In the rows, 128 means zero.
Known rows, with every step that occurs
dapa-vikun: [186 146 146 172 109 164 127 136 114 118 106  99  97 100 116  80 132  96
 123  89 195 134 103 124]
libo-nasen-vikun: [159 143 124 122 131 145 140 149 142 138 108 139 134 118 120 153 208 101
 130 134 153 113 129 112]
ginid-lokeg-nasen-vikun-dapa-libo: [100 117 177 150 135  84 148 139 107 147 152  90 148 148  78 180  92 203
 175 144 156 121 174 147]
lokeg-ginid: [119 168 112 120  95 122 112 117 146 121 130 119  95 140 142 161 109  98
 126 153 135 138 159 117]
ginid-libo-nasen-lokeg-turugu: [129  89 111 170 133 135 142 112 139 131  66 134 149 118 143  76 184  97
 126  77  97  99 142 100]
vikun-dapa-libo-nasen-lokeg: [ 73  28 166 135 160  73 133 131 136  95 177 127 166 140 174 101 122 140
 124  68 153 164 135 133]
vikun-dapa-lokeg: [123  69 157 130 107 122 107 131 101 116 158 131 183 106 158 134  97 138
  97 122  75 163  75 107]
lokeg-nasen: [122 143 127 143  85 127 158 136 142 164 115 134 105  83  79 115 105 200
 117 174 144 127 147 128]
dapa-lokeg-ginid-vikun-nasen: [145 157 106 109  43 155 104 110 103 167 109 139 105 127 126 171 111 108
 102 190 104 136  69 121]
turugu-lokeg-ginid-libo: [132 162 121 147 177 158 106 103 118  57  79 147 121  95 170 127 139 100
 101 128  92 133 106 119]
ginid-lokeg-nasen-vikun-dapa: [115 132 170 148 134  97 139 145  95 161 145  96 155 137  77 189  99 193
 177 155 130 114 182 135]
nasen-vikun: [160 164 114 114 142 148 130 144 143 129 143 112 148 155  97 137 105 129
 137 133 117 111 115 132]
turugu-lokeg: [134 151 153 169 203 209 119  99  92  78 100 170 148  70 157 102 156 122
 106 113 105 118  91 111]
vikun-nasen-lokeg-ginid: [127 123 135 132 103 145 106  70 138 240 105 162  77 147 100 142  89 109
 148 121 155 117 186 126]
turugu-lokeg-ginid-libo-nasen-vikun: [148 165 113 131 177 150 107 116 123  60  70 148 120 100 167 142 167  90
 106 137 103 131 105 125]
libo-nasen: [132 125 136 151 128 157 146 126 131 137 100 151 129  87 139 132 218 100
 120 120 156 113 137  93]
lokeg-nasen-vikun-dapa-libo: [119 113 123 102 102  74 153 162 159 132 158 109 122 127  76 126  70 219
 123 166 148 150 132 166]
nasen-vikun-dapa: [145 119 124  94 152 104 118 160 138 109 181 106 173 157 119 138  83 136
 136 117  92 140 115 139]
vikun-dapa: [ 99  78 149 126 153 103 117 133 119 101 189 122 179 113 153 111  88 138
 119  90  82 155 128 112]
turugu-lokeg-ginid-libo-nasen: [133 157 119 146 173 156 110 106 118  59  69 155 116  86 177 134 173  89
 102 132 106 130 108 116]
libo-nasen-lokeg: [143 104 153 172 136 150 133 133 115 180  81 164 136 120 163 122 219  87
 138 108 154 113 171  93]
libo-nasen-vikun-ginid: [158 151 119 103 125 150 142 137 159 121 109 119  99 128 115 131 198 102
 133 124 166  96 134 114]
nasen-lokeg-ginid-vikun-dapa-libo: [101 102 130 131 135  80 110 142 112 156 156 123 135 198 189 113  95 104
 156 108 118 148 182 144]
ginid-lokeg-nasen: [104 142 179 179 124 125 148 123  92 174 120 107 138 114  80 176 118 188
 171 155 144 103 189 118]
turugu-lokeg-ginid-vikun-dapa: [114 161 120 116 187 149 101 124  88  61 144 153 135 102 185 128 134 107
 113 133  77 150 104 133]
dapa-vikun-nasen: [183 140 143 155  92 169 121 100 123 171  98 120  64  95  74  92 110 101
 127  88 215 127 111 131]
lokeg-nasen-vikun-dapa: [137 127 116 102  99  83 143 169 148 147 152 115 130 116  75 136  77 210
 126 174 121 145 140 153]
nasen-lokeg-ginid-libo: [135 119 125 161 120 103 107 126 132 168  87 123 123 177 173 119 107  87
 143 114 107 124 189 117]
nasen-vikun-dapa-lokeg-ginid: [162 122 122  83 108 103 102 157 131 115 161 107 162 161 126 170  84 127
 122 153  93 153  88 139]

Rows
[ 77 140  91  80 115  66 119 143 130  86 203 101 116 169 164 139  82 113
 133 135 106 163 138 151]	lokeg-ginid-vikun-dapa-libo
[125 112 101 161 131 118 155 122 153 106  70 118 139 100 134 100 172 103
 106 102  98 104 120 100]	ginid-libo-nasen
[ 61  96 105  99 161  81 149 155 106  83 222 114 166 147 161  86 116 141
 130  95  90 146 104 150]	ginid-vikun-dapa-libo-nasen
[ 95  98 141 133 141 118 167 122 167  89 133 122 120 147 121 110 161 133
 124 102 221 125 109 147]	dapa-libo-nasen-vikun
[ 71  38 157 122 144  58 125 131 143  93 177 121 149 149 178 119 119 128
 127  81 160 174 146 136]	vikun-dapa-libo-nasen-lokeg-ginid
[178 137 130 130  43 157 134 141 116 174  80 137 127  99  86 157 110 179
  94 213 126 130  63 128]	dapa-lokeg-nasen-vikun
[154 182 135 105 146 148 129 123 148 116 147  73 110 176  85 138  96 138
 162 120 139  79 143 135]	nasen-vikun-ginid-lokeg
[147 111 147 151  65 239 114  82  94 142 101 159 156  87 107 101 154 127
 106 131 110 116  50  96]	dapa-lokeg-turugu
[148 110 129 109 140 112 131 157 138 124 134 135 152 122 133 153 192 107
 128 123 136 131 131 116]	libo-nasen-vikun-dapa
[120 181 113 118 173 172 104  99  95  92 122 164 105  99 154 132 136 105
 116 142  99 131 105 135]	turugu-lokeg-ginid-vikun-nasen
[159 104 133 110 122 123 127 158 129 130 120 141 154 119 136 163 196 106
 119 137 133 136 105 112]	libo-nasen-vikun-dapa-lokeg
[ 80 135  91  79 112  62 122 147 132  92 193 110 111 161 168 146 117 105
 130 139 118 161 143 148]	lokeg-ginid-vikun-dapa-libo-nasen
[103 181  78  82  93 110 114 113 130 152 165 124  80 153 121 153  93 102
 137 156 110 133 152 143]	lokeg-ginid-vikun-nasen
[ 84  71 165 166 145 123 162 111 150 119 116 139 121 148 150  91 168 125
 131  85 225 125 139 132]	dapa-libo-nasen-lokeg
[ 83  79 156 155 130 108 152 111 155 116 116 135 106 157 157 110 165 116
 133  97 228 136 150 138]	dapa-libo-nasen-lokeg-ginid
[132  97 112 174 139 112 145 128 142 135  58 126 146 124 154  95 172  95
 119  92  98 102 144 101]	ginid-libo-nasen-lokeg
[127 117 123 135 102 132 111  69 145 228  90 151  82 151 100 135  84 105
 146 114 139 112 182 126]	vikun-nasen-lokeg-ginid-libo
[154 173 133 129 168 175 129 123 125  89  95 148 103  79 109 106 127 177
 110 157 130 114 102 139]	turugu-lokeg-nasen-vikun-ginid
[101 137  97 110 134 165 132 100  93 200 174 153 127 146 102  76 106 127
 159  98  85  98 140 141]	ginid-vikun-nasen-lokeg-turugu
[ 98 163  85 103 129 149 142 110 104 172 178 139 116 129  94  98  95 135
 139 124  87 102 117 140]	ginid-vikun-nasen
[137 126 128 143 123 121 122 146 114 175  99 153 119 140 177 141 212  73
 147 128 146 124 179 108]	libo-nasen-lokeg-ginid-vikun
[159 116 109  87 112  89 104 157 141 104 146 100 163 166 127 161  80 125
 115 144  75 149  86 140]	nasen-vikun-dapa-lokeg-ginid-libo
[152 164 136 140 172 172 131 130 108 100  93 162 127  73 111 117 137 176
 111 162 119 128 100 137]	turugu-lokeg-nasen-vikun
[161 180 109  91 131 153 131 128 173 106 146  86  98 166  89 108  92 132
 135 121 137  89 122 138]	nasen-vikun-ginid
[160 112 130  96 124 118 109 156 126 119 159 113 177 150 121 153  89 139
 121 139  86 144  80 134]	nasen-vikun-dapa-lokeg
[149 171 109  99  85 118 154 146 172 147 126 100  76 123  54 114  82 206
 130 176 154 112 144 150]	lokeg-nasen-vikun-ginid
